What can hang from each mark
q20: q26 q575 q776 q912
q776: q214
q522: q431
q15: q522
q575: q214 q776
q214: q20 q776
q47: q522
q961: q15 q20 q26 q214
q912: q20 q26 q961
q834: q961
q26: q20 q912 q961
q431: q214

Each row was made from one small tree. Brackets hold a mark, then the marks that hang from it, in the order of their numbers. Every link used is in the known rows. Write each row's tree.
In the rows, zero is written as 128.
Known rows
(q431 q214): [111 118 129 138 113 116  96 116  99 135 144 128 141 137 125 126 164 145
 106  94 126 108 132 109 131 140 106 134 135 102 139 140 141 140 122 112
 154 115 122]
(q431 (q214 q20 q776)): [118  95 132 137 119 153 126 114 113 129 137 138 127 137 130 128 168 125
 106 159 183  96 101 105 123 135 111 135 130 103 152 142 120 153 146 114
 157 109 114]
(q834 (q961 q26 q214)): [108 116 141 142 116 137  52 128  86 123 115  84 124 134 152 134 205 135
 113 151 132 100 100 105 145 142 120 128 123 134 138  75 176 119 175 111
 204 116  75]
(q214 (q20 q26 q575 q912) q776): [127  98 118 171 141 161 143  76 147  95 124 125 134 133 137 121 161  99
 113 158 175 102  78  97  96 113 120 131 120 120 155 129 105 165 130 116
 136 103 101]
(q431 (q214 (q20 q575) q776)): [135 105 129 137 122 158 138  93 102 121 145 136  99 144 133 119 160 118
 117 111 193 109  92  92 116 132 136 125 136  96 154 133 130 161 144 106
 148 117 124]
(q20 q26 (q575 q776)): [101 106 124 158 140 148 109  95 118 111 157 113 160 150 146 128 181 139
 115  96 138 120  79 125 153 124 128 142 119 115 145 122 163 139 115 117
 154 118 103]
(q522 (q431 q214)): [118 129 114 134 120 133  92 126  95 146 144 125 137 134 104 126 184 127
 110  95 121 115 136  84 111 134  90 141 137 101 136 144 132 140 127 103
 171 106  76]
(q214 q776): [105  97 133 126 124 130 130 123 105 131 137 137 107 133 130 126 128 118
 104 166 126 100 103 114 154 132 122 136 129 126 143 132 120 123 136 117
 155 107 118]
(q776 q214): [100 116 135 139 117 145  91 126 104 131 141 114 135 135 116 123 168 147
 118 140 130 111 107 142 136 137  96 143 133 123 127 143 133 146 125  97
 150 122 119]
(q961 (q20 q575) q214): [117 139 128 131 130 146  76  83  87 110 157 113  77 147 145 122 161 137
 130 131 146 116  65 121 111 145 112 123 112 120 129  94 174 128 175 109
 170 126 102]
(q776 (q214 q20)): [108 106 136 152 123 171  98 128 119 121 138 105 143 138 128 126 186 147
 124 179 176 114  89 147 115 132  89 142 137 118 135 148 121 163 142  97
 151 118 122]
(q776 (q214 (q20 (q912 q961)))): [116 103 127 139 129 167  91  79 136 108 106  84 135 139 139 117 176 137
 116 131 165 110  93 130  93 117  75 139 134 112 141 146  82 158 148  86
 147 124 150]
(q912 (q961 (q26 q20))): [ 92  98 120 124 134 133  55 121 112 108 119  97 163 140 166 128 150 135
 106 102 149 104 116  75 154 122 104 133 138 116 165 106 133 128 167  97
 166 120 125]
(q431 (q214 (q20 q26 q776 q912))): [119 102 129 195 125 137 100  72 146  99 115 111 190 126 142 132 235 110
  95 150 150  87 152 109  81 122  72 143 118 116 158 153 113 195 106 118
 159 100  88]
(q522 (q431 (q214 (q20 q776)))): [130 115 128 157 121 159 106 109 107 128 132 116 143 134 132 132 229 102
 106 149 158 106 155  89  91 128  72 147 135 108 153 160 109 183 129 101
 185 101  75]
(q431 (q214 (q20 (q912 q961)) q776)): [125  90 125 127 125 151 117  65 131 116 106 117 116 138 141 119 162 115
  99 115 169  93 111  86  98 121 100 132 126  97 159 141  83 150 154 104
 154 116 138]
(q20 q575 q912): [146 132 120 141 125 115 124  73 111 116 143 117 103 138 131 115 133 111
 118  63 127 124 117 101 114 127 118 123 129 114 138 123 123 139 124 101
 135 114 151]
(q15 (q522 q431)): [122 121 101 117 121 130 102 129 107 152 156 134 101 129 121 126 163 117
 113 157 130 124  91  96 119 126  79 146 141 130 136 141 114 129 131 104
 195 107 103]
(q47 (q522 (q431 (q214 q776)))): [116 109 122 141 105 154 111 123  98 151 134 151  95 131 109 120 169  99
 107 163 118  92 119  84 126 114  87 143 128 108 140 140 125 139  98 106
 178  97  44]
(q522 (q431 (q214 (q20 q575) q776))): [142 116 116 135 129 174 135 104  97 131 143 134  98 143 113 120 180  99
 121 114 185 116  97  60  91 128 121 132 142  95 152 138 117 163 149  97
 164 109  76]
(q214 (q20 (q26 q961) q575) q776): [113  88 128 152 141 143 140 107 134  99 133 122  93 136 148 127 173 107
 104 189 185 100  82 107 116 122 150 128 122 116 156 109 121 152 143 142
 147 108  56]
(q575 (q214 q20) q776): [111  94 135 151 120 194 107 109 122 127 153 117 165 152 158 138 216 141
 124 175 167 123  79 134 112 141  97 140 100 107 148 125 148 141 158 105
 174 115 127]
(q26 (q961 q15 q20)): [103 135 115  96 128 114  71 117  91 138 142  99  88 139 137 129 137 150
 103 156 123 101 121 147 136 145 111 135 105 140 142 104 157 101 178 139
 145 115  85]
(q912 (q20 q26 q776) (q961 q15)): [ 78 109 113 127 138 142  47  78 114 103  93  67 155 132 153 130 148 121
  92 178 127  90 112 122 139 123  74 150 128 156 161 172 123 153 131 138
 140 109  91]
(q47 (q522 (q431 q214))): [117 124 118 151 105 146  90 125 100 149 139 136 113 132 115 121 179 114
 112 129 117 108 134  94 117 112  73 142 132 103 136 145 133 142  93 104
 177 100  56]
(q214 (q20 (q912 q26 q961)) q776): [131  96 122 136 137 146 114  96 135  99 101 114 118 132 146 118 135 103
 107 156 210  90  83  86 110 119 124 127 110 116 160 128  83 135 156 113
 135 111 119]
(q47 (q522 q431)): [115 118 119 149 116 156 100 133 107 141 138 130 107 131 124 121 152 105
 113 171 111 116 111 103 130 104  74 143 134 122 134 139 119 129  99 106
 172  96  59]
(q912 (q961 q15 q20)): [ 84 119 111  90 136 145  51  94  92 136 123  90 126 143 148 123 108 164
 107 127 126 104  96 128 143 124  95 138 124 138 149 131 128 101 187 115
 146 127 126]
(q522 (q431 (q214 q776))): [116 114 117 124 120 141 115 126  94 149 137 142 121 132 101 126 175 110
 105 126 125  99 124  76 119 134 104 144 132 107 142 141 124 137 134 102
 174 105  63]
(q961 (q26 q912) (q214 q20 q776)): [ 95 103 143 146 135 178  97 106 120 111 122 118 117 132 148 136 173 115
 116 226 224  91  53  85 137 136 118 121 106 134 148 110 146 117 167 108
 198 105  61]
(q522 q431): [115 123 115 132 131 138 105 136 102 139 141 120 128 132 114 126 159 118
 113 132 117 121 118  94 125 127  90 143 141 120 135 141 117 128 135 105
 170 101  82]
(q912 q20 (q961 q26)): [ 99 116 106 114 141 135  54 104 102 107 121  73 106 139 161 127 131 137
 106 127 169  98  53  84 142 132 102 132 134 134 152 135 122 116 189 117
 154 114 128]
(q214 (q20 q26 q575) q776): [104  87 125 164 144 172 137 105 131 101 132 128 137 137 142 125 159 114
 115 183 187 104  63 103 122 114 133 133 131 121 156 131 121 162 136 121
 143 110  86]
(q834 (q961 q15 (q20 q776 q912))): [147 128 127 119 122 104  74  81  84 130 104  83 119 129 157 125 180 104
  95 140  79  90 161 150 122 131  76 143 113 169 151 110 141 129 174 118
 164 104 128]

Which tree is each row?
[133 104 104 120 116 160 119 120 114 150 150 148  96 133 118 127 194 110
 110 187 186 107  79  78  95 128  83 145 137 114 152 145 112 157 147 102
 197 106  87] | (q15 (q522 (q431 (q214 q20 q776))))
[ 88  76 128 165 141 167 124 129 142 109 124 128 165 130 140 132 165 126
 103 233 179  92  73 116 129 117 107 142 124 129 156 141 115 154 143 130
 151 101  73] | (q214 (q20 q26) q776)
[131 119 102 130 117 150  96 121 114 148 156 133 122 135 123 127 204 127
 115 157 181 120  91  86  86 129  69 144 142 107 147 149 118 155 140  99
 194 109  99] | (q15 (q522 (q431 (q214 q20))))
[112 108 142 149 133 101  83 111 111 104 128 118 169 126 174 134 178  86
 101 146 159  95 149  88 158 128  95 132 125 144 167 123 146 137 128 101
 183  99 104] | (q961 (q26 (q20 q776) q912))
[164 124 131 165 115 135 125  46 114 105 133 112 112 139 148 120 204  95
 111  75 162 110 151  99  80 129  96 127 128 102 155 141 112 193 117  99
 151 112 144] | (q431 (q214 (q20 q575 q776 q912)))
[142 129 127 143 117 134  99  71  89 102 143 107  86 141 159 125 185  85
 123 149 133 114 102 107  91 150  97 128 113 133 143 144 140 167 142 116
 153 111 130] | (q912 (q20 (q575 q214) q776))
[145 113 111 143 124 159 129  98 125 133 123 130 119 133 104 124 192  95
 108 136 162 101 121  73  75 126  83 139 124 102 149 142 100 160 147  97
 165  96  80] | (q522 (q431 (q214 (q20 q912) q776)))
[ 74 118 141 150 113 140  56  88 117 111 103  90 132 126 135 143 214 128
  93 212 107  90 167 133 131 142 101 141  98 139 147 107 165 157 101 145
 176 115   6] | (q20 (q26 (q961 q15 q214)) q776)
[104 103 122 185 134 163  92 112 128 115 124 113 192 128 129 137 252 109
 101 179 151  95 144  88  82 118  69 153 130 115 156 162 117 198 114 113
 182  98  30] | (q522 (q431 (q214 (q20 q26 q776))))
[105 107 121 167 139 114  87 102 123  95 127  98 148 127 152 133 181 102
  96 200 134  89 102 124 127 132  74 148 124 153 149 166 134 162 119 141
 151  94  93] | (q912 (q20 q26 q776))
[138 114 114 142 113 151 101 103 111 140 147 130 113 130 138 132 235 102
 106 168 167 109 125  90  84 129  59 149 137 120 154 158 109 184 127 100
 210 106  87] | (q15 (q522 (q431 (q214 (q20 q776)))))
[143 135 145 157 108  95  83  80 118  90 114 105  82 125 141 130 216  85
 101 157 146  89 169 110 101 156 117 124  79 123 140  88 145 146 108 133
 168 109  50] | (q20 q776 (q912 (q26 (q961 q214))))
[116 132 117  90 110 129  35 106  77 148 131  97  94 135 153 129 178 151
 114 196 120 106  82 152 130 144  81 138 117 162 139  86 191 107 186 120
 204 125 102] | (q834 (q961 (q15 q522) q20 q214))
[108 119 140 141 126 137  80 102  91 120 145 106 117 135 148 126 205 131
 112 173 120  89 109 162 121 139  76 150 114 148 134 140 138 155 159  96
 171 122 107] | (q961 (q20 (q776 q214)))
[ 99 105 138 180 121 148  99  80 111 105 135 124 164 133 156 132 215 111
 116 159 107 105 129 108  94 129 115 134 108 126 145 133 140 182 110 111
 163 117  68] | (q20 q26 (q575 q214) q776)
[141 122 136 118 132  59 123 103 112 103 150 129  92 137 160 118 142  81
 109  99 164 123 139  98 142 133 132 113 133 115 152 102 150 113 115 125
 154 105 120] | (q26 (q20 q575) q912 q961)
[124 112 154 136 107 170  68 100  91 120  92  75 134 133 157 136 213 115
 109 209 138 106 156 143 127 136  85 138 127 147 154 112 157 161 143 119
 192 111  96] | (q834 (q961 q15 (q214 (q20 q776))))
[112  86 136 144 117 185 127 118 120 125 133 139 131 137 144 133 178 119
 119 227 165 103  81 114  98 135 111 131 109 118 149 130 120 149 163 108
 164 110 106] | (q575 (q214 q20 q776))
[118 137  95  87 113 126  82 124 101 162 145 114  73 129 109 130 158 124
 104 162 124 122 129 106 125 133  96 144 127 137 141 117 130 117 133 122
 181 111  58] | (q26 (q961 (q15 (q522 q431))))
[126 119 115  96 104 112  76 126  85 159 126 105 117 129 143 125 145 139
 104 150 113 115 118 139 157 129 100 140 144 156 147 118 152 115 140 119
 177 116 142] | (q834 (q961 (q15 q522)))
[122 120 109  92 104  98  71 124 114 139 142 123 108 133 142 129 148 125
 101 157 137 119 147 124 147 140  94 137 127 135 159 100 159 128 125 128
 160 115 113] | (q26 q20 (q961 (q15 q522)))
[124 129 100 119 110 125  88 119  99 158 159 139 112 132 112 126 188 128
 111 112 138 118 108  83 107 134  77 145 140 113 137 143 130 143 124 100
 196 112  92] | (q15 (q522 (q431 q214)))
[125 105 118 135 127 174 123 127 110 140 134 135 124 136 110 128 192 110
 111 162 172 103 107  77 101 129  95 142 134 102 151 145 109 154 151 104
 174 100  66] | (q522 (q431 (q214 q20 q776)))
[153 135 125 146 134 108 112  51  98 104 147 110  81 138 162 118 168  95
 111  95 113 104 118 120 100 128  93 131 110 139 144 120 123 149 155 104
 153 112 144] | (q961 (q20 q575 q776 q912))
[ 81 112 112 104 127 154  31 114 101 124 102  83 178 140 150 129 129 152
 108 102 144 106 134  83 163 124 103 135 134 126 168 108 146 129 164  96
 150 123 108] | (q912 (q961 q15 (q26 q20)))
[106 135 121 137 141 138  74  87  85 123 161 121 125 141 167 127 167 129
 133 130 173 106  50  90 105 139 130 112  91 137 140 101 174 103 201  96
 174 120  86] | (q961 (q20 (q575 q214)) (q26 q912))
[136 128 124 167 122 153  89 117 131 105 122 106 161 131 117 120 185 126
 127 158 214 104  94 130  90 133 100 133 107 120 138 134 124 164 133  97
 124 112 108] | (q776 (q214 (q20 (q912 q26))))
[109 110 119 159 131  91 105 101 147 107 126 110 132 124 132 129 181 117
  91 144 111  97 134 119 110 126 107 136 109 123 139 110 122 130 114 141
 145 101  65] | (q20 (q26 q961) q912)
[157 123 139 160 117 133  77 114 117  95 100  93 141 129 148 124 208 103
 120 174 194 105 109 113  93 140 106 122 108 125 145  86 153 137 152 120
 166 104  90] | (q834 (q961 (q214 (q20 (q912 q26)))))
[127 105 139 127 122 120 129  96 106 115 142 159 130 137 153 120 147  74
 125 146 158 115 111  81 122 135 129 117 112 119 155 114 154 128 127 100
 160 110 123] | (q26 (q20 (q575 (q214 q776))) q912)
[149 126 121 137 127 135 130  62 114 118 154 109 107 150 141 119 162 114
 118  42 128 130 103 119 135 133 119 135 115 109 141 113 142 128 124  98
 149 114 159] | (q20 (q575 q776) q912)
[ 93 132 118 126 130 155  44 102  79 132 130  87 138 135 153 138 166 148
 105 157 129  84 120 118 146 137  94 143 104 163 154 119 158 138 190 108
 165 116  76] | (q961 q15 (q20 q776) q26)
[111  93 133 201 122 166 102  75 154  98 112 113 199 126 155 138 244 102
 108 218 133  95 134 119  59 124  68 140  93 130 154 142 110 193 124 112
 165 101  80] | (q575 (q214 (q20 q26 q776 q912)))
